Known rows, with every way that one mark hangs from another
{losofo lokuro}: 6.7, -34.3, 30.7, -4.0, 21.0, 18.2, 19.2, -33.0, -2.5, -1.7, -30.3, 7.4, -9.0, -12.7, 2.1, 3.6, 8.0, 17.2, -11.9, 25.1, -19.4
{suvobe {miza kobos} nimidom nudaz {zimosid lokuro}}: 10.7, 18.2, -34.5, -0.7, -12.2, -5.1, -5.0, 30.5, -47.5, -0.4, 13.2, 36.7, 18.0, 36.0, 3.1, -10.8, -6.7, 12.7, 1.1, -7.9, 14.2
{nudaz {suvobe {nimidom tupiz}}}: -22.1, 5.1, 5.0, -7.8, 15.7, -10.6, 0.7, -11.5, 43.8, 1.4, -20.7, 26.4, 8.6, -25.0, -0.7, -23.3, 25.2, 6.2, -0.4, -1.5, 8.6
{suvobe {miza kobos} {nimidom tupiz} {zimosid lokuro}}: -15.2, 2.0, -25.0, -22.2, 9.3, 0.8, -12.5, 43.3, -26.4, -1.3, 7.2, 11.2, 9.8, -14.2, -0.3, 1.0, 11.0, 20.8, 11.5, -2.1, 13.2
{tupiz {nimidom suvobe}}: -6.4, -8.1, 30.5, 2.8, 16.7, -1.2, -15.8, -30.4, 34.2, 11.1, 1.3, -38.8, -16.6, 4.4, 6.6, 34.1, -7.4, -6.8, -1.4, 9.2, -18.2
{kobos {miza {suvobe nimidom}}}: 11.6, 1.6, 16.4, 13.2, 5.5, 6.7, 15.5, 2.0, 21.4, -17.2, -4.7, -16.6, -9.8, -25.9, -6.9, 19.9, 21.8, -8.9, 12.9, -24.8, 11.0
{kobos {miza {suvobe {nimidom tupiz} nudaz}}}: 6.5, 9.2, 7.1, 13.7, 6.5, 0.5, 4.7, 1.0, 13.7, -12.9, -1.8, -3.8, -5.4, -15.1, -6.6, 13.1, 18.0, -17.2, 13.6, -25.8, 10.7
{miza kobos {suvobe nimidom {zimosid lokuro}}}: -4.5, 9.9, -10.4, -0.4, -9.1, 1.5, 10.4, 27.6, 48.3, -24.5, -2.7, -20.2, 8.1, -34.6, -8.7, 1.5, 26.2, 26.1, 9.0, -12.2, 23.9
{lokuro losofo}: 8.8, -27.6, 27.7, -6.9, 11.8, 20.1, 30.2, -15.4, -6.9, 0.2, -31.1, -16.5, -9.3, 11.4, -3.4, -10.8, -8.7, 20.9, -19.2, 24.2, -16.5
{miza kobos {suvobe nimidom nudaz}}: -11.2, 32.6, -1.9, 13.2, -19.1, -4.5, 10.0, 5.5, 40.1, -20.4, -7.7, 3.0, 10.6, -15.1, -6.0, 6.5, 21.5, 1.1, 0.2, -24.2, 12.7
{tupiz {nimidom {suvobe miza nudaz zimosid}}}: -5.6, 1.6, 10.3, 7.5, 1.8, -6.7, -26.0, -23.1, 4.4, 16.7, 15.4, -27.9, -3.6, 31.9, 9.2, 23.4, -22.4, -12.7, 1.3, 9.1, -11.8
{suvobe {nimidom tupiz} nudaz zimosid}: -7.3, -0.8, -27.4, -12.0, 31.0, -15.4, -8.9, 7.9, 20.5, 1.4, 0.9, 42.7, 11.3, -2.0, 1.0, -16.8, 10.3, 3.3, 1.1, -2.0, 17.9
{tupiz nimidom}: -20.0, -18.0, 34.8, -0.4, 19.5, 2.3, -8.7, -29.3, 42.3, 2.1, -11.2, -28.2, -12.1, -8.2, 0.9, 25.8, 4.0, -0.3, 0.1, 13.9, -10.5
{miza kobos {suvobe nimidom}}: -17.9, 21.5, 7.9, 5.0, -12.8, 1.7, 14.6, 10.4, 52.2, -23.4, -12.3, -15.7, 4.0, -40.2, -7.7, 15.1, 30.7, 9.1, 3.4, -22.0, 12.6
{suvobe {nimidom tupiz} {zimosid lokuro}}: 4.7, -27.0, -19.3, -25.1, 41.0, -3.8, -5.4, 24.4, 22.9, -3.0, -5.7, 15.1, -2.0, -33.3, -3.8, -8.8, 21.4, 28.8, 6.0, 14.2, 16.4
{zimosid {lokuro losofo} {suvobe {miza kobos} nudaz}}: 42.9, -17.0, 0.7, 5.3, -26.4, 14.7, 18.1, 4.3, -78.3, -0.8, 4.1, -14.8, -20.1, 36.9, -0.8, -15.8, -46.1, -5.0, -24.3, 26.6, -27.0
{kobos {miza suvobe}}: 9.7, -3.4, 25.0, 16.3, -2.3, 13.2, 18.0, -5.1, 11.5, -15.9, -1.6, -25.0, -12.1, -19.3, -7.1, 19.0, 14.9, -14.2, 13.6, -21.7, 4.0
{nudaz {suvobe miza}}: -15.5, 4.8, 15.4, 7.2, -21.7, 0.7, 6.9, -20.1, -6.9, 6.5, -10.5, 16.5, 10.4, 7.8, 0.7, -19.1, 0.0, -5.4, -2.0, 1.7, -2.7
{kobos {miza {suvobe {nimidom tupiz}}}}: 3.0, 1.4, 14.1, 7.9, 11.9, 5.5, 8.3, 5.0, 22.6, -15.5, -4.8, -16.7, -8.9, -33.3, -7.8, 19.5, 24.4, -11.3, 15.4, -24.0, 10.7
{miza {suvobe nudaz}}: 8.9, -2.9, 7.2, 19.6, -20.1, -2.6, 9.4, -22.3, 24.3, -7.7, -10.9, 1.5, 3.9, -8.4, -9.5, -1.9, 3.4, -9.4, -2.1, 3.0, 2.6
{nimidom {suvobe miza nudaz} tupiz}: -3.9, 10.0, 0.8, -0.8, -3.1, -3.4, -22.0, -14.7, -44.2, 25.5, 13.4, 11.4, -6.3, 22.8, 7.8, 15.2, -20.6, -31.7, -1.7, -1.2, -27.4
{miza kobos {suvobe nudaz}}: -15.0, 24.6, 9.6, 17.1, -30.9, 4.3, 13.9, -4.3, 27.7, -18.7, -4.2, -8.7, 6.5, -3.6, -6.3, 6.1, 11.1, -5.4, 1.7, -20.3, 3.0
{nudaz {suvobe {miza kobos} {nimidom tupiz} zimosid}}: -37.6, 20.7, -12.7, -9.9, -4.2, -9.0, -5.8, 12.3, 15.4, 0.8, -1.0, 20.4, 22.9, -7.7, 2.1, -26.5, 14.8, 7.4, 8.4, -11.2, 18.5
{nimidom {suvobe miza} tupiz}: -9.5, -1.0, 11.0, -8.4, 3.6, 2.8, -17.8, -9.2, -31.5, 22.0, 9.1, -7.7, -12.3, -3.5, 6.0, 23.4, -11.0, -23.7, 0.6, 0.6, -27.5

Rows
-9.8, -5.9, -13.6, -12.8, 18.4, -10.2, -3.5, 6.4, 39.4, 0.4, -10.6, 21.3, 11.9, -18.0, -1.9, -36.7, 20.9, 23.3, 5.4, 8.6, 19.9 -> {nudaz {suvobe {nimidom tupiz} {zimosid lokuro}}}
-0.9, -14.2, 2.1, -1.2, -1.9, 1.1, 10.7, -6.1, 23.7, -0.5, -6.6, 9.4, 8.0, 1.4, -1.4, -36.4, 7.6, 19.8, 2.5, 11.4, 10.5 -> {nudaz {suvobe {zimosid lokuro}}}
-16.5, 23.1, 2.2, -1.4, -8.8, 0.1, -20.4, -5.9, -42.8, 19.9, 16.8, 6.6, -3.8, 24.5, 9.2, 19.4, -16.7, -30.3, 0.1, -12.8, -27.2 -> {nimidom {suvobe {miza kobos} nudaz} tupiz}
6.1, -8.5, 10.3, 4.5, 13.9, -5.5, -22.4, -21.4, 22.3, 12.9, 11.3, -30.1, -10.0, 26.1, 7.1, 19.2, -16.1, -0.3, 0.5, 14.3, -10.6 -> {tupiz {nimidom {suvobe nudaz {zimosid lokuro}}}}
6.6, -1.3, -20.5, -14.2, -0.2, 7.7, 6.3, 39.3, -37.7, -3.6, -0.6, -1.3, 11.2, 10.7, 0.2, -8.6, -1.0, 35.2, -1.0, 5.7, 12.2 -> {suvobe {miza kobos} nimidom {zimosid {lokuro losofo}}}
39.6, -9.5, -5.7, 3.8, 1.9, 4.2, 4.1, -6.3, -23.9, 14.1, 11.3, -3.7, -10.0, 45.2, 7.0, -8.3, -25.6, 5.7, -10.2, 11.4, -14.1 -> {nimidom {suvobe nudaz {zimosid {lokuro losofo}}}}
-12.6, 23.4, 8.9, 13.6, -34.0, 7.9, 6.2, -8.6, -58.2, 3.9, 4.7, 29.1, 7.7, 43.4, 4.1, 8.2, -15.1, -21.3, -5.5, -15.6, -15.5 -> {suvobe {miza kobos} nudaz}
35.2, -13.6, -29.5, -6.5, 21.8, -6.0, 7.2, 14.2, -6.0, -0.2, -7.9, 30.5, 7.1, 29.1, -1.3, -31.6, -4.4, 32.2, -9.8, 18.2, 15.4 -> {suvobe nimidom nudaz {zimosid {lokuro losofo}}}
-5.5, -6.1, 1.9, -0.3, 6.7, -7.4, -0.1, -3.5, 51.2, -10.6, -19.3, -6.4, 1.4, -54.5, -11.6, 7.8, 25.4, 2.9, 3.6, 2.8, 11.9 -> {miza {suvobe {nimidom tupiz}}}
-22.9, 1.1, 3.8, -3.3, -20.6, 14.5, 10.6, 14.1, -34.5, -3.7, 13.1, -3.3, 8.1, 11.0, 3.5, 5.2, -5.7, 0.5, 5.6, -10.5, 1.4 -> {suvobe {miza kobos} zimosid}
5.0, 13.0, 19.0, 6.0, -18.9, 10.7, 4.1, -7.6, -37.3, 11.6, 11.6, -10.7, -11.4, 18.9, 9.4, 28.7, -14.6, -16.7, -6.1, -14.5, -26.3 -> {nimidom {suvobe {miza kobos}}}
-16.5, 18.7, -11.8, -5.7, -6.4, -1.6, -22.2, 5.2, -37.7, 18.6, 26.7, 3.1, 2.3, 27.3, 10.0, 8.7, -18.9, -22.9, 5.3, -12.0, -15.3 -> {nimidom {suvobe {miza kobos} nudaz zimosid} tupiz}
12.7, 1.4, 8.1, 19.5, -5.4, 7.4, 13.8, -0.3, 6.2, -14.8, 8.1, -13.7, -2.8, 0.8, -5.4, 5.7, 7.4, -15.1, 15.2, -22.9, 12.6 -> {kobos {miza {suvobe nudaz zimosid}}}
-0.9, 0.8, -21.8, 3.7, 3.0, -15.2, -7.0, 1.5, 45.3, -9.0, -4.3, 7.6, 13.5, -26.2, -8.8, -11.1, 14.6, 2.3, 5.6, 1.2, 24.2 -> {miza {suvobe {nimidom tupiz} nudaz zimosid}}
-12.1, 28.4, -15.7, 9.1, -15.8, -6.5, 8.2, 16.1, 45.3, -22.1, 2.0, -1.2, 17.4, -12.1, -5.3, -3.6, 18.9, 8.0, 5.6, -23.3, 24.9 -> {miza kobos {suvobe nimidom nudaz zimosid}}
-14.7, -16.9, -13.2, -23.1, 40.4, -5.9, -2.4, 14.5, 37.3, -3.6, -5.4, 16.7, 2.1, -38.7, -1.2, -4.3, 23.9, 15.1, 5.4, 1.7, 17.7 -> {suvobe {nimidom tupiz} zimosid}
-10.8, 9.1, -34.2, -7.2, 6.3, -15.4, -19.4, 12.9, -31.5, 9.9, 8.8, 46.3, 19.5, 14.7, 2.5, -11.1, -4.7, -7.6, 3.6, -1.3, 14.7 -> {suvobe miza {nimidom tupiz} nudaz zimosid}
-11.8, 14.0, -14.0, -3.6, -12.1, -5.3, 2.4, 15.1, 2.3, -1.1, -1.3, 16.9, 20.1, 4.3, 1.8, -28.6, 10.2, 19.8, 4.8, -4.0, 18.3 -> {nudaz {suvobe {miza kobos} nimidom {zimosid lokuro}}}
-8.2, 0.1, -6.3, -14.7, 0.9, 6.3, -19.7, 16.6, -36.1, 15.8, 22.5, -16.9, -7.1, 4.9, 6.7, 14.5, -10.5, -4.7, 8.6, -0.4, -16.3 -> {nimidom {suvobe {miza kobos} {zimosid lokuro}} tupiz}
-4.4, 4.3, 19.3, 10.3, 0.6, -5.5, -24.1, -31.0, 2.2, 18.2, 8.3, -25.0, -8.0, 30.2, 8.6, 30.9, -21.0, -17.8, -2.2, 7.4, -19.6 -> {tupiz {nimidom {suvobe miza nudaz}}}
1.8, -16.7, 1.6, -3.6, -0.1, 3.8, 14.3, -5.2, 17.5, 0.5, -12.4, 2.0, 9.1, 10.5, -1.6, -44.1, 2.0, 27.2, -2.2, 18.2, 8.9 -> {nudaz {suvobe {zimosid {lokuro losofo}}}}
40.8, -32.9, -6.3, -13.4, 6.2, 6.5, 6.9, 13.7, -53.5, 1.9, -7.2, -19.2, -23.8, -11.4, -4.6, -11.0, -27.7, 5.9, -20.7, 37.5, -17.8 -> {zimosid {lokuro losofo} {suvobe miza {nimidom tupiz}}}
14.2, -8.9, -0.9, -1.2, 11.8, -9.0, 7.1, -11.8, 1.6, -4.6, 2.5, 17.8, -21.4, -20.6, 1.1, -1.4, -12.0, -31.0, -17.5, 3.0, -11.0 -> {zimosid {suvobe {nimidom tupiz} nudaz}}
-26.2, 8.2, -14.0, -8.8, 1.1, -12.2, -8.8, 3.6, 13.1, 5.7, -4.2, 23.7, 20.9, -10.6, 1.2, -30.1, 11.6, 5.4, 6.4, 0.1, 18.3 -> {nudaz {suvobe miza {nimidom tupiz} zimosid}}
-13.0, 10.3, 11.2, 6.8, -2.1, -4.4, -24.0, -17.6, 5.3, 12.8, 18.0, -30.5, -1.7, 32.8, 10.3, 26.0, -19.3, -12.1, 2.9, 0.5, -11.6 -> {tupiz {nimidom {suvobe {miza kobos} nudaz zimosid}}}
33.5, -27.8, -5.2, -9.0, 2.3, 0.6, -0.3, 10.5, -42.7, -0.2, 3.9, -2.2, -26.8, -28.2, -3.2, 3.7, -15.9, -10.1, -11.9, 23.7, -15.2 -> {zimosid lokuro {suvobe miza {nimidom tupiz}}}
9.1, 23.9, 8.9, 13.4, -25.0, 4.1, -1.0, -12.6, -49.3, 15.1, 15.9, 7.2, -6.2, 44.6, 11.1, 20.4, -23.7, -24.7, -8.7, -16.6, -26.5 -> {nimidom {suvobe {miza kobos} nudaz}}
48.6, -39.6, 9.3, -1.5, -13.7, 17.9, 20.6, 0.6, -69.1, 0.9, -3.8, -30.3, -27.5, 9.3, -3.7, -11.3, -41.0, 1.5, -23.3, 40.7, -27.6 -> {zimosid {lokuro losofo} {suvobe miza}}
11.2, 1.5, -18.7, 11.1, -5.0, -13.0, 3.3, -1.9, 41.7, -11.4, -4.7, 8.0, 12.5, -17.1, -8.3, -11.2, 10.8, 4.7, 1.9, -0.1, 24.6 -> {miza {suvobe nimidom nudaz zimosid}}
